Each row comes from the steps of one path. Every step used is in the known rows, and no mark comes twice. Write the path behind each row, first mark first.
Known rows:
venol > kizafi > tunir > fesit: -36.7, 9.8, -14.1, -15.5, -37.9, 2.0, 40.1, -21.2, 1.2, 16.5, -24.2, 16.0, 4.9, -10.1, -37.5, -19.4, 1.5, 21.4, 8.4
getu > kizafi: 3.7, 15.1, -13.0, -19.0, -8.6, -2.9, 20.3, -4.9, 3.9, -6.6, -17.1, -34.7, 8.0, -0.8, -19.3, -26.2, -3.1, -17.9, -9.7
fesit > venol: -13.3, 10.9, -5.9, 23.3, -9.0, -1.8, 7.5, 4.2, 31.2, -28.6, -8.2, -24.2, 6.5, 16.0, 5.0, -26.2, 4.2, -12.7, 10.7
fesit > venol > getu > kizafi > gutop > tunir: -44.4, 34.9, -29.2, 24.7, -4.3, -7.9, 5.1, -20.1, 25.8, -18.0, -22.0, -23.4, 4.0, 34.7, -21.6, -2.7, 10.7, -28.8, -22.6
fesit > venol > getu: -40.0, 11.0, -16.3, 35.1, -9.8, -5.2, 10.3, -7.0, 41.6, -33.1, -22.8, -28.0, 2.0, 20.3, 0.7, -12.3, 1.2, -7.7, -4.0
gutop > tunir: -22.8, -11.9, -8.7, 6.6, -2.3, -2.5, 10.3, 3.9, 14.5, -8.9, 14.7, -3.1, 0.0, 15.6, -22.7, -16.1, 11.6, 35.7, 22.9
gutop > tunir > venol > getu: -43.8, -24.2, -2.6, 23.6, -2.2, 13.5, 27.8, -14.7, 25.3, -29.1, -2.2, -12.9, 7.5, 30.2, -25.1, -9.7, -4.6, 65.3, -1.0
gunuzo > gutop: -0.6, 0.7, -3.6, -7.2, 6.9, 14.7, 20.0, -6.5, -1.5, 3.4, -16.8, -19.1, 11.2, 13.4, -16.1, 8.6, -21.1, -3.7, 13.0
venol > kizafi > getu: -18.4, 18.3, -10.4, -15.9, -21.8, -15.5, 17.9, -25.5, -7.2, 9.7, -18.5, 6.9, -21.1, -10.5, -29.6, -23.2, 0.2, 5.5, -4.1
tunir > venol: -1.2, -26.6, 6.7, 4.8, -1.5, 26.3, 33.5, 0.5, 6.7, -18.7, -8.3, -31.3, 19.5, 12.8, -12.7, -32.9, -3.9, 22.2, 2.6
fesit > venol > getu > kizafi > tunir: -56.9, 36.6, -21.3, 8.6, -45.2, -12.5, 19.0, -20.5, 25.9, -30.8, -32.8, -4.6, 1.4, -4.1, 9.6, -11.7, 6.9, -32.9, -17.9
kizafi > tunir > fesit: -38.9, -9.9, -17.1, -11.7, -27.9, 8.0, 55.1, -9.6, 14.8, 18.8, -15.2, -2.8, 19.4, -5.8, -22.9, -5.7, 22.4, 17.1, 29.5
gunuzo > gutop > tunir: -17.6, 2.5, -3.5, 1.6, 0.9, 7.2, 10.3, -6.4, 6.5, 0.4, 7.3, 1.3, 0.9, 25.9, -22.4, 13.8, -20.1, 29.8, 26.2
tunir > fesit > venol > getu: -49.2, 11.0, -24.1, 34.5, -16.6, -1.3, 39.7, -23.7, 58.8, -12.0, -32.4, -37.6, 16.3, 39.2, -22.4, 1.0, -1.2, 14.3, 7.8
kizafi > gutop > tunir > fesit > venol: -35.1, 8.1, -22.4, 27.7, -2.6, 9.0, 28.1, -13.7, 38.8, 7.4, -6.1, -16.7, 19.1, 48.8, -35.2, -5.1, 23.3, 6.3, 31.4
getu > kizafi > venol: 0.9, 28.0, -18.8, -16.8, -29.5, -7.1, 40.5, 1.3, 8.6, -15.9, -27.0, -20.6, 30.2, 7.4, -10.6, -3.9, 20.6, -29.3, 6.5
gutop > tunir > venol > kizafi: -14.6, -7.3, 10.1, 7.3, -11.9, 10.0, 9.8, -12.9, 1.4, -26.4, 4.1, 8.6, -3.8, 21.3, -33.3, -40.7, -19.8, 61.1, -4.1
venol > kizafi > gutop > tunir: -13.8, 9.9, -13.0, 0.4, 7.7, 4.0, -2.1, -3.4, -15.4, 8.4, 0.5, 9.1, -4.1, 13.9, -44.8, -20.6, 9.6, 4.5, -11.1
kizafi > tunir: -29.9, -9.5, -7.0, -8.4, -20.3, 5.0, 23.3, 7.2, -2.4, -1.5, -7.1, 9.6, 7.6, -21.5, -3.3, -15.8, 26.7, -1.8, 14.0

Write each row's path:
-20.7, 15.9, -22.3, -5.0, -8.8, -9.5, 24.9, -17.2, 12.0, -11.2, -33.1, -37.0, 4.2, 6.0, -24.9, -6.6, -5.9, -11.8, -27.0 | venol > getu > kizafi
-30.6, 11.3, -6.6, 1.9, -8.7, 13.8, 28.7, -42.0, 7.0, -20.9, -21.5, -18.1, 9.2, 39.1, -29.0, 13.9, -44.0, 38.5, -16.7 | gunuzo > gutop > tunir > venol > getu > kizafi
8.6, 15.0, -20.3, -19.5, 9.7, 10.8, 23.1, -3.0, -16.4, 15.9, -26.4, -39.4, 17.4, 6.7, -29.0, -17.0, 16.2, -54.6, -23.2 | getu > kizafi > gutop
-55.8, 13.6, -30.8, -18.0, -37.2, -4.0, 58.3, -34.6, 19.1, 10.8, -40.8, -13.3, 13.9, -2.0, -33.6, 9.6, 10.7, 2.9, -6.4 | venol > getu > kizafi > tunir > fesit
-16.7, -3.5, 1.8, -22.1, -34.4, 18.7, 40.6, -14.8, -9.5, -18.2, -19.0, -9.3, 14.5, -11.7, -3.1, -34.6, 3.8, -4.0, -10.8 | getu > kizafi > tunir > venol
-64.4, 11.0, -26.2, 39.6, -22.7, -10.0, 30.0, -29.0, 66.5, -16.3, -12.9, -15.4, 8.4, 48.9, -27.1, 6.4, -0.9, 48.5, 24.1 | gutop > tunir > fesit > venol > getu
-33.5, 0.5, -5.5, 7.9, -14.8, 4.8, 27.1, -27.3, 16.9, -31.4, -13.4, -20.7, 8.4, 28.6, -28.6, -14.5, -15.2, 43.8, -18.4 | gutop > tunir > venol > getu > kizafi
-12.9, -28.2, -1.4, 9.7, 14.1, 32.6, 24.0, -1.9, -4.0, -4.2, 0.2, -12.4, 20.1, 29.0, -30.0, -18.7, 14.8, 20.6, 4.7 | kizafi > gutop > tunir > venol
-29.5, 38.4, -10.9, 7.3, -36.7, -17.2, 6.0, -28.6, 17.0, -15.2, -22.2, 7.8, -25.3, 4.2, -10.4, -27.7, -5.0, -10.1, -3.6 | fesit > venol > kizafi > getu
-28.2, 13.0, 5.8, -8.9, -23.8, 12.0, 22.4, -48.0, -12.8, -0.9, -9.9, 26.2, -18.6, 25.0, -36.2, -1.0, -39.5, 55.6, 2.0 | gunuzo > gutop > tunir > venol > kizafi > getu
-52.2, 48.2, -16.3, 8.0, -42.9, -14.6, 26.1, -61.6, 30.3, 9.7, -20.5, 22.1, -19.5, 45.1, -39.1, 13.5, -32.6, 39.0, 26.9 | gunuzo > gutop > tunir > fesit > venol > kizafi > getu
-40.6, 35.2, -29.5, 18.1, -27.9, -11.5, 42.1, -37.0, 52.2, -14.3, -44.2, -47.1, 14.1, 35.1, -21.9, -2.9, -12.5, -6.9, -8.6 | tunir > fesit > venol > getu > kizafi
-26.0, -23.7, -1.5, 16.8, 0.8, 22.3, 36.5, -13.9, 18.3, -25.7, -25.9, -32.4, 16.2, 17.7, -17.1, -14.0, -7.1, 29.6, -14.8 | tunir > venol > getu
-37.5, 34.7, -37.6, 15.0, -10.5, 3.2, 42.7, -34.9, 35.7, 5.5, -51.9, -53.4, 27.2, 40.9, -34.8, 3.5, 5.5, -42.3, -20.9 | tunir > fesit > venol > getu > kizafi > gutop
-38.9, -26.8, -10.0, 22.0, 15.1, 30.3, 29.7, -14.7, 6.0, -10.3, -13.2, -16.9, 19.1, 34.5, -36.9, -3.5, 13.7, 28.3, -12.4 | kizafi > gutop > tunir > venol > getu
-38.8, 36.2, -18.1, 5.9, -43.9, -16.4, 34.1, -45.0, 33.7, 5.2, -33.9, -0.7, -11.9, 18.9, -28.2, -18.1, -6.4, 10.6, 9.6 | tunir > fesit > venol > kizafi > getu
-22.3, 14.8, -13.9, -25.9, -33.2, -2.9, 27.8, -5.6, -6.2, -4.7, -17.8, -3.6, 5.0, -22.1, -5.6, -21.5, 14.0, -23.3, -4.8 | getu > kizafi > tunir
-35.0, 15.6, -28.2, -0.8, 6.0, -0.3, 19.9, -18.4, 1.1, 5.0, -19.7, -20.9, 7.5, 21.7, -39.2, 3.6, 14.9, -15.8, -24.1 | venol > getu > kizafi > gutop > tunir
-53.2, 35.5, -17.9, 14.3, -50.5, -24.5, 26.1, -46.6, 39.1, -0.2, -11.7, 18.0, -21.7, 33.3, -38.7, -13.5, -5.0, 45.9, 25.1 | gutop > tunir > fesit > venol > kizafi > getu
-20.1, 29.5, -12.3, 17.1, -26.8, -6.0, 22.2, -24.4, 36.2, -9.0, -24.2, -16.0, 3.8, 30.8, -26.7, -31.5, -17.4, 11.2, 3.6 | tunir > fesit > venol > kizafi
-14.3, 1.1, 2.9, -11.1, -23.7, 10.3, 33.5, -32.7, -8.5, -5.4, -24.7, 2.0, -9.5, -0.8, -26.0, -32.9, -11.6, 26.8, -14.1 | tunir > venol > kizafi > getu
